Each row was made from one walk, in order. Every step used is in the known rows, and no mark comes twice. Write each row's walk.
Known rows:
zilik -> galeg -> gulis -> lolet: 2.55,-5.04,-0.39,0.68,2.55,-2.72,2.66,-4.72,1.23,1.05,-0.10,0.82,0.20,-0.99,-3.54,-1.39,0.31,0.61,-2.18,0.35,-0.64,-0.85,0.43
zilik -> galeg -> mopop: -0.19,2.11,-1.74,0.06,0.47,4.96,2.03,-5.06,0.97,1.31,-1.52,1.11,-0.05,-1.73,-2.65,1.03,-1.59,2.59,-0.35,1.54,-1.53,-1.11,0.50
nokera -> galeg: 1.29,1.40,-3.44,0.08,-0.82,-0.42,0.48,-2.79,-2.55,1.07,-2.76,2.65,-0.46,-0.51,1.67,-0.78,-2.21,3.44,-0.22,1.09,0.66,-0.21,-1.55
zilik -> galeg: -0.44,1.58,-1.59,1.37,-1.08,3.32,1.09,-2.82,-0.65,2.09,1.77,2.42,-0.02,-1.13,-0.46,0.32,-4.26,0.61,2.07,3.72,0.84,-0.23,2.85
vave -> lolet: 0.00,-4.03,-0.48,0.25,0.79,0.30,0.05,-0.18,0.12,-1.04,-1.43,-1.62,-1.31,1.41,-2.15,1.17,2.48,-2.21,0.56,-0.27,1.90,0.79,-0.69
nokera -> galeg -> lolet -> vave -> modo -> zilik -> gulis: -0.53,-2.48,-2.72,2.52,2.42,3.58,1.24,-3.70,-1.91,2.69,-4.34,-1.92,0.68,-0.59,0.51,1.76,-1.88,0.15,1.39,-3.07,2.46,-2.37,-1.20
lolet -> vave: 1.59,-0.73,1.48,3.55,-2.00,0.78,0.18,-3.01,-1.41,1.88,2.71,-1.12,-2.18,0.58,1.71,2.61,0.23,-0.94,2.00,3.26,0.56,-2.18,1.48
lolet -> vave -> modo -> zilik -> gulis -> galeg: -0.20,-0.45,-5.07,0.52,-0.47,4.78,2.02,0.55,-3.38,2.89,-2.04,-2.78,1.95,-1.18,1.42,1.88,-0.77,2.80,1.93,1.15,4.06,-1.73,3.65
zilik -> gulis -> galeg -> lolet -> vave -> modo: -1.50,0.39,-0.73,3.01,-2.66,3.66,1.67,-5.25,-3.71,5.24,-3.31,-1.99,-0.44,-1.64,2.89,0.85,1.53,1.28,2.05,-0.17,3.62,-2.87,2.65
gulis -> galeg -> lolet: -2.34,2.16,-1.97,0.31,-1.77,0.66,0.06,0.55,-2.81,2.42,-0.15,1.15,1.20,0.09,0.16,-1.46,0.16,1.83,1.69,-2.40,5.55,-0.73,-1.58
nokera -> galeg -> gulis -> lolet -> vave -> modo -> zilik: -0.33,-4.65,-1.15,0.39,0.36,1.21,-0.58,-3.91,0.19,-0.09,-2.12,0.04,1.66,-0.64,-0.08,-1.93,-1.30,1.39,1.23,-0.08,1.19,-3.65,-1.36
modo -> zilik -> galeg -> gulis -> lolet: 2.06,-6.03,-0.70,0.26,3.07,-2.12,1.93,-4.03,1.88,0.22,0.21,0.91,1.04,-0.85,-4.11,-1.99,-0.57,0.49,-1.61,-0.02,-0.29,-1.30,-0.44
gulis -> lolet -> vave: 3.25,-3.87,0.95,3.43,-0.30,-0.36,1.06,-3.91,-0.41,2.84,3.68,-2.07,-2.30,0.47,-0.12,1.24,1.89,-1.05,1.04,2.36,-0.42,-2.94,0.77
modo -> vave -> lolet -> galeg -> mopop: -1.11,-1.73,-3.50,-0.72,2.71,4.24,0.11,-4.48,2.20,-1.08,-3.48,0.90,-0.29,1.66,-2.72,2.22,2.47,0.12,-1.93,1.27,-0.79,-3.06,-2.36
nokera -> galeg -> gulis -> lolet -> vave -> modo: 1.08,-2.67,-0.18,2.28,-1.74,0.63,2.02,-7.61,-2.10,3.65,-3.72,-0.82,-0.96,-1.94,1.83,-0.48,2.09,2.09,-0.28,1.50,0.48,-3.13,2.08
lolet -> vave -> modo -> zilik -> gulis -> galeg -> mopop: -0.07,0.44,-4.00,-0.12,0.47,6.28,2.72,-3.25,-1.02,2.18,-4.29,-2.57,1.16,-1.88,-0.87,2.13,1.00,4.20,-0.24,0.10,0.73,-2.48,1.58
zilik -> gulis: 1.05,-1.12,-1.66,1.96,3.11,1.81,2.43,-1.35,-1.20,1.99,-3.01,-2.73,-0.23,-0.54,-0.28,3.33,-0.22,-0.77,-0.67,-2.24,0.16,0.41,0.98
vave -> modo -> zilik -> galeg -> mopop: -1.44,0.80,-2.28,-0.62,0.67,6.29,1.20,-4.99,1.71,0.65,-2.43,0.91,1.22,-2.07,-2.70,-0.07,-2.28,2.67,0.47,0.86,-1.12,-2.30,-0.09
modo -> zilik: -1.20,-2.65,-0.86,-1.27,1.56,1.34,-2.16,2.11,1.91,-2.47,0.98,0.22,2.32,0.86,-1.45,-1.52,-2.52,-0.54,1.68,-1.21,0.77,-1.57,-2.72
modo -> zilik -> gulis -> galeg: -0.15,-0.29,-5.42,-0.51,0.74,3.75,1.70,2.57,-2.60,1.69,-1.51,-2.04,2.61,-0.67,0.25,1.44,-1.35,2.69,1.15,0.23,3.78,-0.69,2.54
zilik -> galeg -> gulis -> lolet -> vave -> modo: 0.42,-2.62,0.44,2.67,-1.78,1.92,2.36,-7.72,-1.40,4.01,-2.17,-0.92,-0.79,-2.23,1.16,-0.04,1.28,0.97,0.62,2.33,0.54,-3.08,3.52
lolet -> galeg: -1.88,-0.21,-3.66,-0.91,1.38,1.46,-0.74,-1.92,-0.45,1.18,0.37,1.83,1.55,1.38,0.16,2.28,-1.72,-0.69,0.16,3.02,0.61,-1.87,0.12
gulis -> galeg -> mopop: -0.08,2.17,-3.44,-1.69,-0.42,3.86,1.90,-1.26,-0.43,0.82,-2.59,-0.78,0.98,-1.34,-1.48,0.71,1.44,4.54,-1.08,0.63,0.12,-0.98,0.74
lolet -> gulis -> galeg -> mopop: -0.52,2.49,-4.98,-1.23,-0.55,4.80,2.31,-2.72,-1.97,2.79,-2.56,-1.22,1.08,-0.48,0.07,2.00,1.45,3.83,-1.01,1.18,1.89,-0.37,2.64
vave -> modo -> zilik -> gulis: -0.82,-2.97,-2.28,0.90,3.49,3.72,1.19,-1.28,-0.32,1.21,-4.27,-2.95,1.52,-0.88,-0.50,1.66,-1.19,-0.44,0.45,-3.21,0.91,-1.31,0.23

Which walk is each row?
0.28,-3.83,-5.00,-0.17,4.48,1.17,1.40,-3.36,0.12,3.08,-0.14,-0.36,1.25,0.98,-1.78,2.67,-0.09,-1.42,-1.17,1.11,-0.24,-2.63,0.03 : zilik -> gulis -> lolet -> galeg
-2.66,-1.95,-1.44,0.15,-1.37,3.63,-1.46,-0.99,-0.58,0.81,-0.68,-0.58,2.20,-0.29,0.68,-1.65,-1.36,0.96,3.20,-0.39,3.48,-3.65,-0.85 : gulis -> galeg -> lolet -> vave -> modo -> zilik
-1.69,-0.42,-1.78,1.49,-1.34,5.56,0.17,-3.88,-0.30,2.00,1.23,1.76,1.09,-1.34,-0.05,-0.54,-5.31,0.60,3.87,3.81,1.72,-2.75,2.55 : lolet -> vave -> modo -> zilik -> galeg
0.95,1.88,-3.15,-0.67,0.50,2.21,1.50,-5.00,-0.20,0.49,-4.59,1.36,-0.35,-1.30,-1.08,0.19,-0.06,4.59,-1.79,-0.19,-1.66,-1.18,-2.57 : nokera -> galeg -> mopop
-0.77,-0.26,0.81,2.14,-2.88,2.71,0.84,-5.09,-1.93,3.28,-2.32,-1.47,-0.89,-1.53,2.84,0.50,1.63,0.63,1.43,1.84,0.75,-2.66,2.98 : lolet -> vave -> modo
-1.20,0.80,-3.32,-1.53,2.08,3.70,0.68,-4.28,1.23,0.59,-2.52,0.87,0.96,-0.03,-2.01,2.42,0.10,1.64,-1.56,1.08,-1.73,-2.26,-1.27 : lolet -> galeg -> mopop
3.42,-4.26,1.20,4.15,-0.20,-0.92,2.09,-6.36,-0.70,2.65,2.55,-0.52,-1.91,-0.21,-0.80,1.64,0.42,-0.44,0.53,3.50,0.12,-2.70,1.80 : zilik -> galeg -> gulis -> lolet -> vave
-0.91,-3.03,-3.31,2.00,0.34,2.56,-0.02,-3.19,-2.17,1.68,-1.21,-0.82,-1.87,4.22,2.33,2.75,3.38,-3.51,-0.07,1.17,5.12,0.00,2.48 : modo -> vave -> lolet -> gulis
2.81,-5.84,0.41,0.15,2.94,-4.27,2.17,-3.37,1.46,0.07,-1.05,-0.40,0.36,-0.46,-3.38,-1.61,2.43,0.34,-3.12,-1.44,-0.99,-0.62,-0.99 : galeg -> gulis -> lolet
-1.90,0.68,-0.22,2.40,-3.73,3.03,0.83,-4.81,-3.39,4.40,-2.30,-0.97,-0.36,-1.36,2.89,-0.19,1.63,1.45,2.10,0.61,3.53,-3.02,2.28 : gulis -> galeg -> lolet -> vave -> modo
1.47,-5.83,-0.77,0.19,2.51,-1.48,2.32,-4.98,1.47,0.93,-1.22,0.68,1.29,-1.44,-3.48,-2.22,-0.01,0.80,-1.53,-0.21,-0.07,-1.70,0.30 : vave -> modo -> zilik -> galeg -> gulis -> lolet
0.04,-5.00,-0.26,1.50,1.23,1.09,-1.14,-0.40,1.78,-3.39,-1.97,0.25,-2.69,3.31,-0.99,-0.14,4.65,-3.01,-0.62,0.14,2.02,-1.74,-2.08 : modo -> vave -> lolet
-0.15,-0.89,-1.95,0.56,0.87,6.01,1.72,-6.43,1.72,1.85,-1.05,0.16,0.36,-1.89,-3.07,0.13,-1.35,2.41,0.70,1.57,-1.32,-3.48,0.12 : gulis -> lolet -> vave -> modo -> zilik -> galeg -> mopop
-0.37,0.52,-5.10,-0.61,-0.15,5.38,1.68,-2.94,-1.35,1.36,-3.35,-0.96,-0.14,0.86,-0.18,1.79,3.56,2.69,-1.35,1.25,2.77,-1.27,1.69 : modo -> vave -> lolet -> gulis -> galeg -> mopop
-0.05,0.78,0.00,3.80,-3.06,1.23,0.10,-2.66,-3.46,3.67,2.56,-0.27,-1.33,0.58,1.88,1.55,0.29,0.46,3.23,1.58,4.44,-2.68,0.43 : gulis -> galeg -> lolet -> vave
-0.70,-2.74,-4.47,-1.54,4.34,4.62,1.61,-5.65,1.99,1.67,-3.99,-0.94,1.81,-0.56,-3.55,1.75,1.10,1.47,-2.03,-0.82,-2.04,-3.70,-1.66 : vave -> modo -> zilik -> gulis -> lolet -> galeg -> mopop
-0.23,-3.32,-4.20,-1.16,3.03,0.35,0.17,-2.66,0.77,2.13,1.37,0.98,1.49,1.21,-1.77,1.15,0.13,-1.14,-0.85,2.12,-0.36,-2.80,-0.51 : gulis -> lolet -> galeg
-1.91,0.06,1.12,2.76,-2.93,2.50,0.49,-5.67,-2.42,3.97,-2.28,-0.87,-0.95,-1.15,2.58,-0.17,1.60,0.35,1.87,-0.16,2.44,-2.98,1.25 : galeg -> lolet -> vave -> modo
0.11,0.66,-4.44,-1.22,1.68,5.18,2.37,-1.16,-0.25,0.94,-3.75,-2.04,1.68,-1.34,-2.07,1.73,0.50,4.04,-0.94,-0.80,0.45,-1.32,0.36 : modo -> zilik -> gulis -> galeg -> mopop
-0.23,-2.43,0.55,1.85,-0.36,0.57,1.26,-6.11,-0.44,-0.34,-2.23,2.55,1.34,-1.45,-0.71,0.27,-4.04,1.31,0.33,2.53,1.67,-1.18,1.98 : lolet -> vave -> modo -> zilik -> galeg -> gulis
0.40,-1.01,0.45,1.56,0.24,-1.08,2.07,-5.07,-0.52,-0.52,-2.30,3.14,0.68,-1.30,-1.24,0.58,-3.32,1.35,-1.04,2.22,0.97,0.73,2.12 : zilik -> galeg -> gulis
-0.83,-2.32,0.02,0.65,0.38,0.14,1.18,-5.21,0.13,-1.02,-3.21,2.90,1.88,-1.50,-1.30,-0.64,-4.19,1.62,-0.28,1.49,1.47,-0.51,1.43 : vave -> modo -> zilik -> galeg -> gulis
-1.00,0.26,-6.40,-0.57,-2.10,3.36,1.62,0.27,-5.03,3.97,-0.57,-1.85,0.87,1.29,2.27,2.39,1.47,1.16,1.40,2.96,6.76,1.18,5.53 : vave -> lolet -> gulis -> galeg
3.74,-4.40,0.11,4.31,1.29,0.46,2.28,-4.45,-0.90,3.82,2.23,-3.33,-2.34,0.23,-0.20,2.91,1.95,-1.50,0.63,1.35,-0.27,-2.87,1.20 : zilik -> gulis -> lolet -> vave
1.82,-6.43,-2.35,0.43,4.83,0.78,2.20,-1.96,1.41,2.26,-1.58,-3.39,0.86,-0.69,-2.94,-0.73,1.84,-0.67,-1.08,-3.60,-0.71,-2.15,-0.87 : vave -> modo -> zilik -> gulis -> lolet
-2.57,1.22,-2.60,1.88,-0.62,1.19,0.17,-3.86,-4.08,5.14,0.02,-0.10,0.06,2.39,2.54,1.80,0.35,-1.81,0.99,-1.83,5.95,0.76,1.34 : galeg -> lolet -> gulis
-1.90,-2.98,-4.12,-0.75,1.85,1.74,-0.65,-1.88,-0.34,0.39,-0.71,0.77,0.67,2.45,-1.15,3.00,-0.05,-2.32,0.61,2.92,1.95,-1.39,-0.29 : vave -> lolet -> galeg
3.54,-4.86,1.71,3.63,0.21,-2.07,1.65,-5.40,-0.40,1.90,2.04,-1.35,-1.96,0.18,-0.56,1.45,1.78,-0.59,-0.25,2.28,-0.18,-2.57,0.79 : galeg -> gulis -> lolet -> vave
-1.37,0.58,0.01,2.85,-3.34,2.27,0.78,-6.61,-3.23,4.37,-3.28,0.06,-1.04,-1.37,3.12,-0.34,0.87,1.64,1.81,0.26,2.67,-3.05,0.69 : nokera -> galeg -> lolet -> vave -> modo
